What can hang from each mark:
zufuma: zozeduk
bipem: godin vogak
pututos: bipem kupi
zozeduk: bipem kupi zufuma
godin: bipem
kupi: vogak zozeduk
vogak: kupi

Known rows, with every way that one mark hangs from another:
vogak(kupi(zozeduk(bipem))): [ -4.2   4.4   4.7  17.1  24.7 -12.5 -21.7  -2.9  -5.1  17.6  12.0  -4.6
   8.2   5.3  20.9 -19.0 -21.8 -17.0  -1.2]
zozeduk(bipem(godin) kupi(vogak) zufuma): [  6.8  -6.0  28.8  32.9  16.4 -44.1  -8.6  -6.4 -13.0  14.2 -10.0 -35.5
  -7.8   9.4   9.9 -35.4  11.9  21.0   5.3]
zufuma(zozeduk(bipem(godin) kupi)): [  0.3  -1.2   9.8  35.3  11.1 -24.1 -24.8 -15.8  -6.4 -15.2   4.6 -22.7
 -15.3   8.1  28.4 -44.6  -9.0   9.4  20.3]
vogak(kupi(zozeduk)): [  5.0   8.8  13.9   0.3  21.3 -10.3 -11.9   7.3 -10.9  22.9  -6.6 -11.0
 -11.1   3.2  15.8 -32.0 -26.9  19.4   8.2]
zozeduk(bipem kupi): [-18.8   2.2   8.0  25.0  18.4  -5.8 -22.3 -12.1   0.6   7.9   4.2 -24.3
  17.0   8.2  25.1 -21.5  -3.3 -34.0   9.2]
zufuma(zozeduk(bipem kupi(vogak))): [-14.4 -14.6   9.9  30.6   6.2 -23.3 -34.1  -8.8   8.3   4.7  11.0 -46.5
   6.2  -1.3  17.5 -23.9  13.5  13.9   1.2]
kupi(vogak zozeduk(bipem zufuma)): [-12.5 -12.6  22.1  20.4  22.6 -44.8 -12.2   2.7   9.4  42.1 -13.7 -16.1
   3.0   8.1  -1.3 -29.2   8.9   6.7  -3.8]
godin(bipem(vogak(kupi))): [ 21.6   7.8  -3.7  45.2  21.5  38.6  -4.8   0.5 -22.5   6.5 -31.2  -7.6
 -17.2   5.7   1.5 -45.4 -50.5  49.5  13.5]
pututos(bipem): [ 19.4  14.0  18.9  21.3  15.7 -12.0 -17.5   2.4  -7.8  24.0 -41.5   0.9
 -10.7   5.8   6.0 -46.8  -8.5   3.2  15.0]
bipem(vogak): [  1.7   8.9   8.5  34.1  19.7  10.6  -9.7  -2.7  -1.8  21.4 -40.2   8.9
 -13.2   6.5   1.2 -47.5 -28.2  -8.6  12.3]
pututos(bipem kupi): [ 25.4 -11.2  20.4  14.0  18.4 -37.6 -27.0   9.6  -6.4  34.1 -63.9  22.7
 -18.0   7.7   7.6 -39.7  -2.9   2.8  18.0]
bipem(godin vogak(kupi(zozeduk))): [ 23.0  12.6  33.9  28.1  26.6  -9.6  -4.6   0.1 -33.8  12.7 -24.9  -6.2
 -30.0   6.3   6.2 -51.8 -46.9  39.2   9.6]
godin(bipem(vogak(kupi(zozeduk(zufuma))))): [ 13.5   3.8   6.0  26.6  24.3  22.4   8.7  10.6 -18.5  33.9 -34.7 -20.8
 -23.0  11.0 -12.8 -54.0 -50.5  91.2  15.0]
kupi(vogak zozeduk(bipem)): [-14.9 -12.6  32.3  33.3  25.5 -40.4 -23.3  -6.0   2.6  26.1  -2.3 -20.9
  10.7   2.3  10.8 -19.5   4.5 -16.7  -5.5]
bipem(godin vogak(kupi)): [ 34.8  17.0  13.9  37.3  20.7   1.4  -6.6  -3.3 -29.4   2.6 -32.5  12.3
 -32.8   6.2   9.3 -52.3 -43.8  21.0   9.8]
pututos(kupi(vogak zozeduk)): [ -0.9 -33.0  41.5   6.3  25.5 -66.3 -24.4  13.4  -2.0  41.4 -43.3  -9.9
 -15.8   2.5   7.6 -25.5   6.9  21.3   7.2]
vogak(kupi(zozeduk(zufuma))): [  8.5   7.5   2.4  -9.5  18.4 -12.7  -0.8  16.2  -2.5  39.2 -16.3  -1.5
 -18.0   8.4   3.4 -42.3 -22.9  44.6   9.5]
zozeduk(kupi zufuma): [ -5.3   7.4   3.2  -1.6  12.7  -7.5   2.3   7.6   3.0  29.0 -21.4 -24.0
  -9.7  11.1   8.2 -42.7  -3.7  31.1  20.0]
godin(bipem): [  6.1   2.2   5.1  35.6  23.4   7.7  -4.5   0.1  -7.6   8.2 -37.2 -10.8
 -17.7   9.2  11.4 -47.9 -25.6  22.9  24.9]

Rows:
[ 11.3   9.5 -21.0  32.3  15.7  16.9  -9.5  -1.3   1.0  26.7 -18.8  27.3
  -0.7  11.0  -4.3 -37.7 -29.1  -3.0  -3.1]
zozeduk(bipem(vogak(kupi)) zufuma)
[  1.4  -0.1  14.9  49.4  11.8  -5.2 -23.8 -19.4 -11.6 -10.8  -9.1 -23.8
 -14.7   7.5  14.0 -51.8 -23.6  17.8  16.1]
zufuma(zozeduk(bipem(godin vogak) kupi))
[ -6.6  -2.4 -12.6  47.0  12.1   6.7 -27.5 -12.7  13.2   6.2 -17.9  17.9
  -4.9   6.0   4.9 -46.0 -24.3 -13.6   7.2]
zufuma(zozeduk(bipem(vogak)))
[ 10.0  10.7   6.2   6.3  20.0   6.5   3.1  11.9  -7.8  44.0 -26.9   1.4
 -19.2   8.9  -9.0 -48.9 -36.7  54.0   5.8]
bipem(vogak(kupi(zozeduk(zufuma))))
[ 10.4  -1.3  -1.6  41.2  13.9 -31.5 -23.7 -13.6   1.1 -12.8 -15.2  18.5
 -23.8   8.7  21.2 -51.8 -15.3 -11.1  17.3]
zufuma(zozeduk(bipem(godin)))
[  7.9 -34.4  50.0  36.6  32.1 -88.1 -29.0  -1.9 -16.0  21.9 -35.4   1.0
 -16.7   8.0  16.7 -24.5   6.1  -3.8   4.0]
pututos(kupi(vogak zozeduk(bipem(godin))))
[  4.9   6.1  17.4  43.6  19.1  -6.7  -2.1 -11.0 -15.2  12.5 -23.4 -11.6
  -9.4  16.4   3.4 -50.1 -18.5  11.8  13.7]
zozeduk(bipem(godin vogak) kupi zufuma)
[ 26.3  11.2  24.1  16.9  22.7 -13.6   7.1   7.2 -25.9  28.3 -34.4   2.3
 -37.6  11.4  -5.2 -61.1 -42.7  63.8  11.9]
bipem(godin vogak(kupi(zozeduk(zufuma))))
[  1.2  -9.7  49.6  42.9  29.6 -59.0 -19.1  -9.7 -16.9  11.6  -9.5 -18.5
  -8.8   5.1  13.5 -32.5  -0.1  -4.1   1.1]
kupi(vogak zozeduk(bipem(godin)))
[-12.0 -25.3  21.8  32.9  31.5 -29.8 -28.4  -2.8  -0.3  36.7 -38.2  20.5
   3.4  11.2   5.9 -27.0 -20.0 -25.3   7.3]
pututos(kupi(zozeduk(bipem(vogak))))
[ -4.3 -10.9  17.6  14.2   3.0 -19.9 -22.8   0.9   3.6  10.8  -5.7 -54.7
 -13.6  -3.3  13.2 -36.6   8.5  51.1   9.9]
zufuma(zozeduk(kupi(vogak)))
[  5.5  -9.9  40.0  31.9  26.2 -64.0  -6.2  -0.8 -10.0  26.7 -21.4 -11.6
 -15.9  10.3   2.1 -42.2   3.5  20.0   3.7]
kupi(vogak zozeduk(bipem(godin) zufuma))
[-13.0   3.1   1.6  34.9  16.2  12.6  -6.3  -6.8   2.9  29.0 -16.7 -14.8
   9.6  13.4  -0.4 -38.1 -13.0  -0.4   8.0]
zozeduk(bipem(vogak) kupi zufuma)
[-16.0   4.2  11.7  42.4  19.3  15.0 -18.0 -15.1  -4.4  13.7  -2.6 -24.1
  17.1   7.8  12.6 -27.3 -18.2 -24.7   5.3]
zozeduk(bipem(vogak) kupi)
[ 25.9  13.0   5.4  53.4  22.9  -1.2 -17.4 -14.0 -24.9  -3.1 -16.4  21.2
 -13.0   8.1  12.3 -40.0 -39.6 -14.8   1.0]
zozeduk(bipem(godin vogak(kupi)))
[  1.8   3.0  26.4  41.3  28.7 -26.5  -0.2  -6.5 -11.4  28.0 -33.9  11.5
 -17.0  17.2  -4.5 -57.5 -27.5  10.5  11.9]
kupi(zozeduk(bipem(godin vogak) zufuma))
[ 13.3   6.6  22.7  27.8  28.2 -28.8 -17.4  -7.4 -24.2   2.7   3.2   0.7
 -12.0   8.2  24.0 -32.3 -27.3  -4.3   4.8]
vogak(kupi(zozeduk(bipem(godin))))
[ 11.4   0.0   4.3  57.7  15.2 -12.6 -22.7 -18.0  -3.8  -8.6 -27.3  22.0
 -24.2   8.7   8.1 -59.0 -29.3  -1.0  14.1]
zufuma(zozeduk(bipem(godin vogak)))
[-13.9  -8.3  23.1  33.1  16.8 -21.0 -25.8  -9.8  -1.8  11.9   8.9 -43.9
  17.7   1.2  18.9 -13.0  14.0 -17.1  -3.5]
zozeduk(bipem kupi(vogak))
[  6.0   9.4  16.4  17.3  22.2  11.2 -10.1   4.2 -15.2  27.6 -16.1  -6.7
 -11.5   3.6   3.1 -39.7 -41.9  26.3   4.2]
bipem(vogak(kupi(zozeduk)))
[  9.2   2.5 -24.5  39.9   8.7  20.2 -29.6  -8.6   3.7   3.2  -4.7  17.7
  -5.1   2.2   8.2 -37.1 -33.9   5.6  -1.1]
zufuma(zozeduk(bipem(vogak(kupi))))
[-14.1  -1.8   6.7  11.7  23.3 -27.6  -7.5   1.2  11.3  37.6 -15.6   6.3
   1.6  14.1   6.0 -37.7  -7.9  -9.6   7.7]
kupi(zozeduk(bipem zufuma))
